Each row was made from one path, in order. Every step used is in the known rows, and no mark comes twice. Write each row's path.
Known rows
tedem/vovag/fekob/vedev/rika: [ -0.1  18.2  10.9   3.4  -1.4  31.9   1.1  11.7  47.4 -23.9  -1.4   9.4
  19.0 -19.2 -42.1  -7.0  22.0 -25.9]
bipud/fekob/vovag/rika/vedev: [  4.8   4.5  12.9 -25.4  -8.3  20.0 -25.9 -18.1 -53.4 -56.8  -5.3   0.7
  31.7   1.8  -2.1   9.6  16.9  12.2]
vedev/rika/fekob: [  5.8  11.2  33.2 -28.0  -4.8   0.9 -36.1   8.1  63.6 -27.6  -2.5 -36.0
   1.9   2.7 -15.1 -12.9  30.3   8.4]
fekob/vedev/tedem/vovag/rika: [  5.8  23.0  16.2  21.0   0.5  10.8  -6.2 -12.2  19.6 -25.1  -1.1  11.6
  24.1 -35.3 -32.6 -11.1  24.1  -5.6]
bipud/fekob/vedev: [  6.8   5.3 -11.1  14.8  -4.3  21.9  -8.0 -13.4 -37.7 -47.9  -1.6   8.1
 -24.6  -2.3  18.1  14.8  -5.6   5.2]
bipud/fekob/vedev/tedem: [ 10.1   9.9  -3.9  -2.7  -5.0  20.9 -22.3 -12.8 -24.6 -50.8  -1.9  10.4
 -24.9 -16.9   2.4  13.0  -2.5  11.3]
vedev/tedem: [  6.8   9.7  14.0 -37.2  -0.6  -2.0 -29.8   1.5  28.9  -7.2  -0.4   5.7
   0.1 -30.3 -32.1  -3.4   7.1  12.4]
bipud/fekob: [  4.7  -2.6 -16.5 -13.8  -4.9  26.6 -13.7  -8.3 -43.1 -35.4  -2.5   3.8
 -20.2   5.3   8.6  18.1 -12.9   5.2]
vovag/fekob: [ -2.5  13.4  21.2 -24.0  -4.7   6.9  -0.7  33.7  40.1 -16.0   1.6   1.3
 -10.6  -2.6 -19.6  -2.8  26.1  10.7]
bipud/fekob/vedev/rika: [  9.8   9.9  -0.1   9.7  -4.0  20.6 -21.5 -13.6 -22.2 -57.6  -1.8   9.1
 -29.3  -5.1  18.0  12.3  11.3   9.2]
tedem/vovag: [ -1.7   0.0 -15.0   3.8   1.5  31.8   7.2  -8.1   3.9   3.6  -3.1   4.3
  32.7  -9.9 -34.5  -1.2 -14.1 -37.1]
vovag/rika/vedev/tedem: [ -2.5  21.4  30.9 -23.2  -7.1  13.0 -41.1   0.1 -11.2 -22.4  -2.1 -12.4
  49.0  -2.9 -56.9 -10.4  46.6   8.5]
tedem/vovag/rika/fekob: [ -4.2  11.4   5.6  -1.7  -3.8  42.0   6.3  -5.8   7.3  -9.1  -5.0 -23.5
  70.1  -0.9 -57.0 -12.5  15.7 -30.5]
tedem/vovag/fekob/rika: [ -2.0   8.0   6.7 -17.2  -0.4  32.1  -7.2   7.4  39.2 -15.3  -1.8   5.8
  45.4 -17.9 -41.2  -4.7   0.3 -26.3]
tedem/vovag/fekob: [ -3.3   9.8  -0.3 -14.2  -1.9  35.8   6.9  16.0  31.5  -8.1  -1.9   5.4
  24.9 -12.1 -48.5  -3.2   4.3 -29.0]
rika/vovag: [  1.8  -0.1  27.5  -3.0  -3.5   2.4 -24.6  -9.2  38.9 -11.3  -8.1  -9.7
  -4.9   6.0 -46.0  -8.1   1.3  15.4]
rika/vedev/tedem/vovag/fekob: [ -0.9  13.7  17.9 -52.9  -7.7  19.0 -64.0  16.0  37.5 -21.2  -2.1 -13.3
  22.3 -18.2 -79.9  -4.6   3.4 -15.5]
vedev/rika/fekob/bipud: [  7.4  13.8  21.0 -27.6 -11.0  -5.2 -42.6   1.3  66.3 -32.6  -2.6 -30.5
 -21.2  -2.2  -7.7 -15.7  36.1   6.6]

Which path is each row?
[  3.0   4.2  22.3 -38.7  -1.0   5.2 -74.0 -14.4  30.3 -26.5  -1.8  -8.5
  60.0 -24.1 -35.2  -6.1 -11.6  -8.4] | fekob/rika/vedev/tedem/vovag
[ 10.2  10.2   8.4   9.4  -5.1  21.6 -30.4 -16.3  -8.2 -61.6  -4.8   6.1
 -30.8  -2.7   2.0   9.2  11.1  15.3] | bipud/fekob/vedev/rika/vovag
[ -5.9  16.3  23.8  -4.6  -7.1  13.7 -26.7  -0.7 -25.7 -19.3  -1.9 -15.2
  49.2  11.9 -41.6  -9.0  42.9   2.2] | vovag/rika/vedev
[  5.2  19.4   9.1 -38.3  -8.0  22.8 -31.0  -7.4  36.3 -16.8  -4.3  -7.3
  32.8 -33.9 -67.3 -14.7  21.0  -9.4] | vedev/tedem/vovag/rika/fekob/bipud
[  5.9   9.6   3.5 -34.3   1.0  19.6 -25.2  -4.3  32.8  -4.5  -2.7   9.5
  22.3 -37.3 -55.9  -4.1  -3.2 -13.3] | vedev/tedem/vovag
[ -5.7  11.9   1.6   0.1  -3.4  41.2 -11.8  -8.1 -13.5 -10.1  -4.4  -6.0
  66.9  -1.7 -63.0  -6.9  15.8 -35.4] | tedem/vovag/rika/vedev
[ -1.8  12.0 -12.4 -13.0  -8.5  29.3   0.2   9.1  33.8 -13.0  -2.0  11.1
   2.8 -16.3 -41.5  -6.1   8.9 -31.1] | tedem/vovag/fekob/bipud
[  7.7  18.0  36.3  32.5  -0.9  -7.7 -23.3 -12.1  48.2 -37.4  -3.4   3.5
 -14.7 -11.6 -10.2 -12.4  34.9  13.7] | fekob/vedev/rika/vovag
[ -2.1  14.7   3.1   7.2  -2.0  33.0  11.1  12.4  35.5 -17.0  -1.0   8.5
  22.0 -17.2 -41.9  -5.5   9.1 -29.2] | tedem/vovag/fekob/vedev
[  0.3  -0.7  20.9 -22.2  -1.4  -4.4 -61.4 -12.6  13.9 -24.5  -0.9 -13.0
  48.6  -5.7  -9.4  -4.1 -11.0  -2.0] | fekob/rika/vedev
[  0.1  16.0   9.1 -53.1 -12.4  14.6 -69.1  11.1  37.9 -24.9  -2.1  -9.4
   6.5 -20.7 -74.4  -7.1   6.3 -16.9] | rika/vedev/tedem/vovag/fekob/bipud
[  0.7   9.0  18.0 -46.3  -6.9   1.7 -67.0   8.1  20.8 -17.1  -1.1 -16.0
  10.3 -11.8 -55.3  -3.5   2.0  -1.3] | rika/vedev/tedem
[  0.0  16.3  40.2 -52.4  -5.7   2.5 -53.5  25.3  61.0 -35.2   1.1  -4.9
  23.5 -17.4 -37.0  -7.1  20.3  13.5] | vovag/fekob/rika/vedev/tedem
[  3.8  13.7  22.8 -13.2  -7.1   9.1 -16.1   4.8  63.4 -25.7  -3.2 -47.8
  22.8 -14.1 -38.7 -18.5   0.7  -6.4] | rika/fekob/vedev/tedem/vovag
[  3.6  18.9  49.7 -13.2  -7.3   2.7 -30.9  11.7  81.5 -34.0  -6.4  -3.5
 -15.4 -11.3 -64.8 -14.6  26.2  27.5] | rika/vovag/fekob/vedev/tedem
